Known rows, with every step that occurs
vuful > sinakib: [  4   7   9   1  18  -6  -5 -12  18  21  13  10   2  -6   1 -11   1  19
   1 -10  -9   8  -8   0  -4   6   2   9   3   0 -17 -28 -11 -12 -12  10
  17   2   8  18   4  19   3  13  -3  -6  -1  19  -6  -4  -8   3]
tusu > limoz: [ -5  13   1   9 -12  -2   3  -8 -16  -7   0 -14  -1  -2  -1  -3   1 -18
 -12  -1 -17   4   9  11   7  -4  -1  -4   5   5  -3   1   7 -15  -5 -11
   8  -9  -9  10  -3  -1 -10   7  13  12  14  -3  -1   7  10   0]
tusu > sinakib > mima > limoz: [-20   4 -17  20   7 -33 -20  -7 -41  -2  -2 -13  21 -10  27 -23  10 -19
  13 -12 -11  20   9  -1  36  -9  12 -26   6  11  25  39 -17 -12 -44  -8
   4 -56 -35  -1  21 -12  -5   3  19  -3  18  22  -3  17  -9  17]
mima > kezu: [ -8   0   7   5   5  -2   1   8   0   1   7  -5   4 -13   4  -4  12  10
   2  -6   7   1   8 -20  10 -14  -3   7   0  11   8  12   7  18  -4 -19
   2 -11 -14 -27  -5  11   0   1   1   3  19   2  21 -13   8  28]
sinakib > tusu > limoz > povunu > kezu: [-26  -6  -8   9  18 -33  -3   7 -12  21   0   1  14 -13  26 -10  30  -9
  -1 -29  -9  42  25 -21  33 -26  -1 -14  -7  11   1  21  23   7 -22 -27
  28 -12 -35 -11   6  16  -7  11  38  25  32  -8  32  17  39  42]
mima > kezu > tusu > sinakib > povunu > limoz > tafoz: [-29  -7 -15  43 -17 -49   1 -12 -30  -2  31 -24  41 -43  25 -38  51 -16
  10 -56  -8  57  31  -7  56 -23   3 -22   5  21  65  35   0  -8 -41 -50
  18 -37 -81 -40  38   7 -14  17  16  26  45  22  51  -7   3  48]
gegol > vuful: [  0  -9   3  13   2  -2   4  -3   2  12  -5  13   7   6  -6  13   7  -9
 -15   9  -9 -13  -8  -6  -5 -17  -2  10  -2   4 -14 -18   2 -11  17   6
   2  10   9  -5   0  -4   5  17 -24   1 -11   2  -1   5   3 -11]
vuful > gegol > tafoz > limoz > mima: [ 15 -21 -18  10 -33 -11 -11   9 -22   4 -28   1 -30  24  -9  10 -22  -7
  14   6 -26 -34 -18 -32 -15 -11  -4 -18 -24 -18  -5   7  11 -23   4  49
 -18  28  34  -6 -17  29 -10   9 -35 -17 -15 -17 -16 -44 -11  20]
sinakib > povunu > limoz > mima > kezu: [-27  14 -37  33  18 -25 -23   3 -21  11   4 -10  17  -9  22 -29  16  24
  15 -23 -20  38  29 -29  39 -34 -17 -12 -24  18  43  25 -13  19 -22 -28
  -7 -25 -32 -55  29  24 -25  -1  21  21  37  13  14 -21  12  61]
mima > limoz: [ -5   9  -7  11  11  -4 -17  -1 -18   4  -1   1   1  -2   2  -6   6 -14
   3  -8   2  -2  24  -6   8  -2  -3 -16   2   4  11  28  -4 -14 -10   4
   1 -26  -3 -22   0  -3   1  -7   6   2   7   5  -6  10   7   7]
kezu > povunu > limoz > tafoz > gegol: [  7   6 -29  32 -23  -6 -13  -6 -37 -31  11  -4  33 -14 -21 -13  46 -34
   3 -26 -31  46  27  21   6  22 -19 -11 -38   0  42   3  -6 -26  -4 -10
  16 -30  -4 -25  17  -2  -5  16   8  10   5   6   4  -4  -2   5]
gegol > vuful > sinakib: [  2  -1  15  15  20  -7  -3 -14  22  37  10  26  11  -2  -4   2   6  10
 -13   0 -18  -8 -20  -6  -9 -10   1  19   0   3 -32 -43  -6 -20   5  16
  21  10  16  14   3  15   9  25 -30  -3 -13  20  -6   2  -7 -10]
tafoz > limoz > tusu > kezu > povunu > sinakib: [  1 -31 -37  12 -49 -22   9  -5 -27 -34 -18 -25  28 -26   2  19  34  -8
  -2 -12   7  50  14 -18  14   7  12  -9 -10  22  17  -6   8  18 -31 -33
   5 -27 -63  -4   3  20  -8   2  16 -15  23 -30  38  -4  -6  12]
sinakib > tusu: [ -5  -9   8   0  22 -11   4   8  12  24   4  13   7  -7  13   2  17   1
   3 -17  17   7   2 -10  24  -1  12   0  -9  -2   4  22   0   8 -20   2
   6   5  -9  -1   6   3   4   8  14   3   0  -2  13  10   5   7]
tafoz > limoz > tusu > sinakib > povunu: [  2 -46 -25   0 -40 -12   9   0 -25 -17  -6 -22  17 -13  15  -8  23  10
  10 -13  -1  33 -10  -8   7 -25  -3 -10 -17  27   8  13  -9   5 -31 -13
 -11 -12 -34 -12  17  13 -34 -16  14 -28   8 -25  -4 -14 -28   1]
sinakib > povunu > kezu: [ -6  -8 -15   8  34 -33   2   6  10  12  11  -2  20 -26  18 -14  12  12
  10 -17 -21  20   6 -28  30  -6   1  -1   1  18  17  20 -26  22 -13 -30
  12 -20 -35 -11  18  10 -14  18  20   6   9  24  37   5  10  29]
kezu > tusu > sinakib: [-19 -13   1  17 -31 -19  19 -28 -17   3   6  -6  15 -15  22  -8  21  -5
  -4 -26  24  13   1  18  30  -3  24  -6  29   3  13   0  20  -1 -35 -21
   7   3 -51  16   9  -4   5  12   5   4  16   5  33   0   4  13]
mima > limoz > tafoz > gegol > vuful > sinakib: [ 20  -3   5  28  15  -6 -28   1 -23  19  13  34  16  -1 -17 -12  47 -20
  -6 -19 -37   0  10  -1 -19  -9  -9  14 -23   5 -13 -25  -7 -58  16  42
  28 -29  27 -27  -2   7  10  33 -35  -9 -11  24 -30  -6  -7 -11]
gegol > vuful > sinakib > mima > limoz: [ -7  19  -6  32  47 -31 -33  -6   1  42   4  26  20  -3  13  -8  11   1
   0  -3 -37  -4  -4 -16  12 -15   8  -8   1   7 -15  -2 -34 -34 -16  21
  16 -44   5  -8  19  12   0  27 -11  -4  -2  43 -13  16   0   2]
tusu > limoz > povunu > kezu > mima: [-24   4 -29  24 -15 -33  -6 -13 -35  -8 -19 -13  31 -22  12  -2  15 -13
 -13 -14 -28  49  33  -3  10  -7  -3 -16   6  19   5 -10  33   3 -13 -44
  17 -39 -44  -5   4   8 -17   7  23  26  43  -3  33  20  36  54]
sinakib > tusu > limoz: [-11   3  12  10   8 -16   5   1  -2  16   2   1   5  -7  14  -3  18 -19
  -8 -18   2  13  12   3  28  -5   9  -4  -2   4   2  25   3 -10 -22 -10
  14  -3 -18   7   3   5  -7  13  28  14  11  -3  15  16  14  10]
limoz > tusu > kezu > povunu: [-15 -21 -34  30 -37 -16  18 -16 -12 -17  -4 -10  31   0  18  17  26  -6
  -4 -18   9  33  12   1  15   2  17 -17  -2  16  17   2  24  18 -24 -21
  -3 -21 -65  13   9  21  -4   7   3  -8  24 -20  39   7  -2  17]
gegol > vuful > sinakib > tusu > limoz > povunu: [-20  -6   9  23  16 -25  -4 -10   3  52   1  27  17   7  16  -2  22   0
 -23 -11 -24  28  -1  -9  12 -25   5   9 -15   7 -36 -25  16 -28 -16   2
  33  10   3   6  11  23  -1  23  -3  17  16   8  -7  12  17  12]
limoz > tusu > sinakib > povunu: [-16 -36 -17  14 -22 -23   3   1 -17 -11   2 -14  25  -8  27 -16   8  11
   2  -6  -7  40  -9  -1  14 -16   3  -1 -11  30  14  16  -4  10 -37 -22
  -5 -15 -52  -5  27   5 -19  -7   6 -12  20 -10   1  -3 -29  12]
tafoz > gegol > vuful > sinakib > mima > limoz > tusu: [  4  -3 -16  40  27 -20 -35   8 -18  19   2  45  28   2   9  -1  37   8
  12  11 -45  14  -6  -3 -20 -24  -3   4 -32  21 -20  -2 -30 -26 -10  38
   2 -57   4 -32   8  24  -7  22 -13 -26  -5  17 -23  -4  -5  -7]
tafoz > gegol > vuful > sinakib > mima > kezu: [  1   9   6  31  42 -19  -9   6   8  30  10  36  31 -19   6   0  37  20
   9   9 -38   0 -21 -18   2 -19   1  33 -18  17 -21 -27 -24  -2  -1  12
  17 -32   7 -17   2  25  -2  45 -13  -8   2  45   6 -22   3  14]
tusu > kezu > mima > sinakib > povunu: [-24  -5 -26  43   1 -49  -7 -12  -5 -11 -23  -8  49 -33  25   9  22 -10
 -11  -7   1  44  15 -19  36  21  21  -2  17  35  38  17   3  35 -36 -45
   8 -50 -67   7  23   0 -12  24  14  20  38  20  50   2   5  36]
gegol > tafoz: [  5 -13   5   2 -12  -4  -5   9  -8  -7   0  -1  -1   3 -13  10  -6 -21
  21   4 -22 -15 -13  -6 -10  10   1 -10  -1   4   0  13  -1  -8   3   7
  -3   6  14   9  -6   5   1  21  -9  -3 -10   9  -1 -12  -2  12]
kezu > tusu > limoz > povunu: [-23   7 -13  21 -34 -19   5 -21 -28   5  -7   0   4   9  18  -3  18  -8
 -14 -12  -4  30  22  15   9 -15  14 -18  16   4  -1   1  35 -12 -10 -24
   8  -5 -28  -9   4   7 -11  -2  14  25  38  -5  23  -3  35  17]
vuful > sinakib > povunu > kezu > mima > limoz > tusu: [-12  -5 -34  37  34 -51 -29  -6  -4  21   8  14  46 -42  25 -19  30  20
  12 -32 -29  52  29 -22  13   0   5 -14  -1  37  16  20 -22   1 -46 -24
  14 -73 -68 -25  29  35 -25  13  18  -7  30  19  28  20   6  56]
gegol > tafoz > limoz > povunu > kezu > tusu > sinakib: [-11 -49 -21   1 -47 -35  10 -17 -43  -5  -6 -14  17 -25  10   1  39 -17
  27 -37  -5  23   7 -19  18 -24   9 -34  16  12   8   5  33   3 -23 -22
   9   3 -35  -7  -2  19 -14  18   7  -3  10  -3  48 -24  17  45]

Rows
[-28  31 -35  39  16 -35 -12  -7  -9  -4   8 -12  44 -28  12 -11  20  -4
  12 -11 -22  42  24 -14  44   3  -8 -23 -16  12  46  39 -24  17 -41 -48
   7 -58 -39 -32  28  11 -18  12  31  18  33  28  43   2  14  48]	sinakib > mima > kezu > povunu > limoz
[ 14  -6   6  41 -37 -13  14  -9 -35  -6   3  17  14  -4 -11   7  58 -43
 -20 -16 -28   7  11  30  -6 -13  11   7  -1   5   0 -22  24 -48  24   8
  19 -12  -8 -18  -5  -4   0  44 -19  10   5   2  20 -11  19 -15]	kezu > tusu > limoz > tafoz > gegol > vuful
[-22  -1 -18  35  16 -57 -15  -2 -29   7 -12   7  42 -48  25   3  42 -33
   0 -30  22  45  45 -21  58  15  33 -12  12  15  38  41  -1   9 -60 -33
  18 -52 -80  -1   9  -2  14  29  37  23  31   8  52  41  13  49]	povunu > sinakib > tusu > kezu > mima > limoz
[ -9 -24 -18  11 -23  -7   5   6 -12 -14  -2  -4   8   1  16  13  19  -2
   5  -8   7  18   6  -1  -1 -27   8 -17   0  14   6   3  18  14 -10   3
 -10 -12 -50   6  -1  27   0   1   2 -11  11 -29  23   5   0   9]	limoz > tusu > kezu
[-17 -27 -16  17 -28 -12 -14  -5 -42 -18  -1 -13  15  -5  20 -17  16 -15
   2 -11   9  26  19   3   6 -22  -3 -20  -8  22  15  29  16  -9 -40  -6
  -4 -36 -42 -21   8   2  -5 -18   3 -15  20 -26 -14   9 -15  12]	mima > limoz > tusu > sinakib
[-12  -3 -14  21  24 -43  13  -9  12  24  15   6  24 -34  28 -10  30  14
  12 -29  -1  24  14 -15  40  -3  21 -10  24  15  26  23 -15  22 -22 -36
  11 -20 -58 -12  19  12 -14  27  24  10  17  27  69   1  27  32]	sinakib > povunu > kezu > tusu
[ -3   9 -10  48  28 -26  -1 -12   7  29   7  30  48 -25   8   3  43  20
   0  -1 -37  15 -14 -12  14   9   7  30 -21  21  -9 -24 -20   2 -19 -14
  22 -38  -9 -11  13  16  -8  51 -10  -6  13  54  24 -19   1  27]	tafoz > gegol > vuful > sinakib > mima > kezu > povunu
[-22  -2  -8  22 -13 -42   9 -19 -23   6   1  -2  24 -18  37 -12  21  -2
  11 -17   3  25  -9  15  38  -5  32 -21  25   5  21  13   1   2 -43 -20
   2 -26 -58  20  22  -5  -6  20  18   4  21  23  37   4   2  19]	kezu > tusu > sinakib > mima
[ -7 -36 -39  30 -34 -38  -7   1 -17 -26 -34 -15  45 -27  17  19  38   1
  -2  -5   3  51  15 -24   8  -2   7 -19   0  44  31  16   7  33 -28 -36
 -10 -55 -68 -23  14  22 -30   4  13 -10  36 -25  39 -11  -2  23]	tafoz > limoz > tusu > kezu > mima > sinakib > povunu
[-10  12   7  24  46 -29 -10   0  18  42  11  22  25 -18  14  -3  11  25
   1   1 -33   2 -19 -28  12 -25   6  16  -2  18 -19 -19 -20   1  -7  -2
  20 -30  -6  -9  13  26  -1  36 -16  -1   9  42  13  -8   3  25]	gegol > vuful > sinakib > mima > kezu
[-12  -5 -40  59  -9 -49 -29   1 -39 -38  -8  -6  63 -42   4  -7  59 -41
   5 -21 -32  71  40  -3  25  15 -10  -8 -15  28  70  20  -6   4 -19 -33
  16 -71 -58 -28  28   2 -10  37  19  27  33  18  37  -3   7  28]	tusu > kezu > mima > sinakib > povunu > limoz > tafoz > gegol
[ -8 -12  12  -3  28 -32  -5  18   8  11  -1  13  13 -28   8  -8  15   0
   1  -5  11  32   5 -20  32  12  12  17  -8   5   8  19 -13  12 -30 -24
  20  -6 -22  -8   7  -6  13  14  21  12   6   3  19  10   0  12]	povunu > sinakib > tusu
[-15   4 -10  20   4 -19  -5   0 -22  22 -14   3  -4  10  26 -13  18   2
  -5 -26  -1  26  15   0  35 -19  12 -10  -7  -1   6  12  24  -7 -22   2
   8  -2 -20  -1   8  13 -12  10  19  15  21 -14   2   1  16  35]	sinakib > tusu > limoz > mima
[  8 -33 -17 -14 -37   1 -12  12 -29 -11 -18  -9  -7  15 -17  14   6 -13
  26   1 -25  -3 -11 -25 -24  -9 -13 -22 -19   3 -12   1  13 -12  14  17
 -10  16  38 -20  -7  13 -14  -8  -7 -13  -4 -11 -17 -32   2  14]	gegol > tafoz > limoz > povunu
[-38  -5 -29  37  20 -44 -26  -3 -21   9 -15   2  24  -9  31 -13  36  -5
   0 -28  16  57  37 -32  61 -27   2 -25  -8   8  47  26  18  30 -42 -14
  11 -23 -52 -20  16  22   7  17  25  28  32 -16  34  -1  27  42]	povunu > limoz > mima > sinakib > tusu > kezu
[-14  -1 -21  59  20 -32   7 -30   2  34  21  33  55 -25   7  10  70 -20
  -6 -38  -7  34  22  -3  49  -1   5   9 -19   2   7 -11 -14 -11 -44  -1
  31  -3 -37  22  20  30   6  62  19  17  -5  30  46  22  10  13]	tafoz > gegol > vuful > sinakib > tusu > kezu > povunu > limoz
[-12  -1 -22  19  20 -41 -41  28 -31 -15 -12   5  21 -19  16 -15   6  -4
  14  17 -25  50  13 -16   6  -5   3 -18 -15  23  19  39 -28   1 -31 -17
   1 -77 -38 -45  21   2  -3  -7  19 -10  26  -2  -4   9  -3  16]	povunu > sinakib > mima > limoz > tusu
[ 13  15 -10  21  33 -25 -42  15 -29   6  13  21  16  -9   5 -28  40  -3
  23 -21 -52  23   6   3  -5   6   3 -11 -24   4  10   6 -29 -45  -8  32
  21 -67  11 -23  13  12  -3  24   0 -13   1  44 -25  -9 -10   7]	vuful > sinakib > mima > limoz > tafoz > gegol
[  0  10   4  24 -33 -18  10  -9 -24  -7   7 -12   3  -6   3  -9  30 -29
 -12 -34 -14  21  18  25   8   0  17 -23  16   0  18   2  27 -36   3 -10
  20 -18 -32  -5   4   3  -7  19   0  15  23   0  27  -1  19   5]	kezu > tusu > limoz > tafoz
[-20  18 -26  42  23 -57  -3 -29  -5  46  10   8  15 -24  39 -34  30  37
  -1 -48 -31  48  15 -11  49 -16  25  -9  26  18  11 -16   1  -1 -34 -29
  29 -25 -63   6  27  42 -25  43  26  21  38  34  47 -12  31  63]	vuful > sinakib > povunu > kezu > tusu > limoz > mima
[ 22 -21   2  17 -12   4   3  14 -22  -6   1  19  14   3 -19   5  38 -28
  -5  -1 -32  -5  -7   4 -26 -10  -8  19 -28   4  -6 -29  10 -31  40  26
  12  -6  26 -24  -7 -10   6  28 -38  -7 -18   3 -13 -14  -9 -21]	limoz > tafoz > gegol > vuful
[-15 -14 -28  52  -2 -42 -12  -3 -28 -20   3  -1  56 -32   6  -6  78 -44
  -1 -39  -3  71  41  -9  49  20  -2 -14 -28  16  61  35   9   6 -36 -29
  33 -46 -52 -21  19   6  10  38  20  23  26   1  50   0  14  22]	mima > sinakib > tusu > kezu > povunu > limoz > tafoz > gegol
[-23   8 -32  14  18 -28 -40  11 -36   5 -15   5  13  15  23 -11   6  -3
  16   4 -27  29  15 -14  10 -15  -3 -33 -14   7  13  35  -7  -7 -15   2
  -3 -52  -2 -39  23  -6  -7 -16  12   2  26  18 -12   7  14  21]	sinakib > mima > limoz > povunu
[ -4  -2 -19  45  43 -60 -26  -8 -11  36  12  14  52 -44  10 -18  45 -12
  -9 -44 -54  33  23 -29  22  -1   7  -6  -1  28  16  -5 -17 -36 -14 -14
  40 -66 -39 -26  29  16 -11  47 -19   6  16  49  27  27   1  44]	gegol > vuful > sinakib > povunu > kezu > mima > limoz > tafoz
[-24   5  -6  43  18 -61   1 -14   3   9  -3  -5  32 -43  26 -16  33  -2
 -11 -17 -10  50  27 -21  45   5  18  -8  32  38  32  33  -3  23 -31 -69
  31 -48 -72 -20  19   7 -20  36  31  31  48  16  73  -5  42  35]	mima > sinakib > povunu > kezu > tusu > limoz
[-19 -13 -42  42 -31 -17  -1 -16 -31 -15  -5 -10  29  -3  20   8  35 -20
  -4 -25  14  31  36  -8  22  -3  11 -35  -3  17  29  32  20   4 -35 -16
  -3 -44 -69 -10  11  19  -3  -1   9  -5  31 -17  33  21   8  23]	mima > limoz > tusu > kezu > povunu
[-17   3  -7  18   9 -38 -12   9 -27  12 -20  -3   4 -15  20 -22  14   4
 -11 -14  -4  53  16 -12  41  -6  16   8 -11   9  12   5  11   0 -32 -24
  21 -15 -33  -9   9   4  -2  15  28  24  29  -9   6   0  12  37]	povunu > sinakib > tusu > limoz > mima
[  6 -30  -8   1 -29 -28 -19  19 -20 -11 -27  -2 -12   1 -20  10 -24 -26
   8  27 -37  -2 -14 -46 -22   6 -10  -4 -30  -4  -8   8  -2 -16  -5   8
   3  17  29 -20 -13  11   3   4 -20  -5   1 -10  -9 -31  -9  14]	vuful > gegol > tafoz > limoz > povunu > sinakib
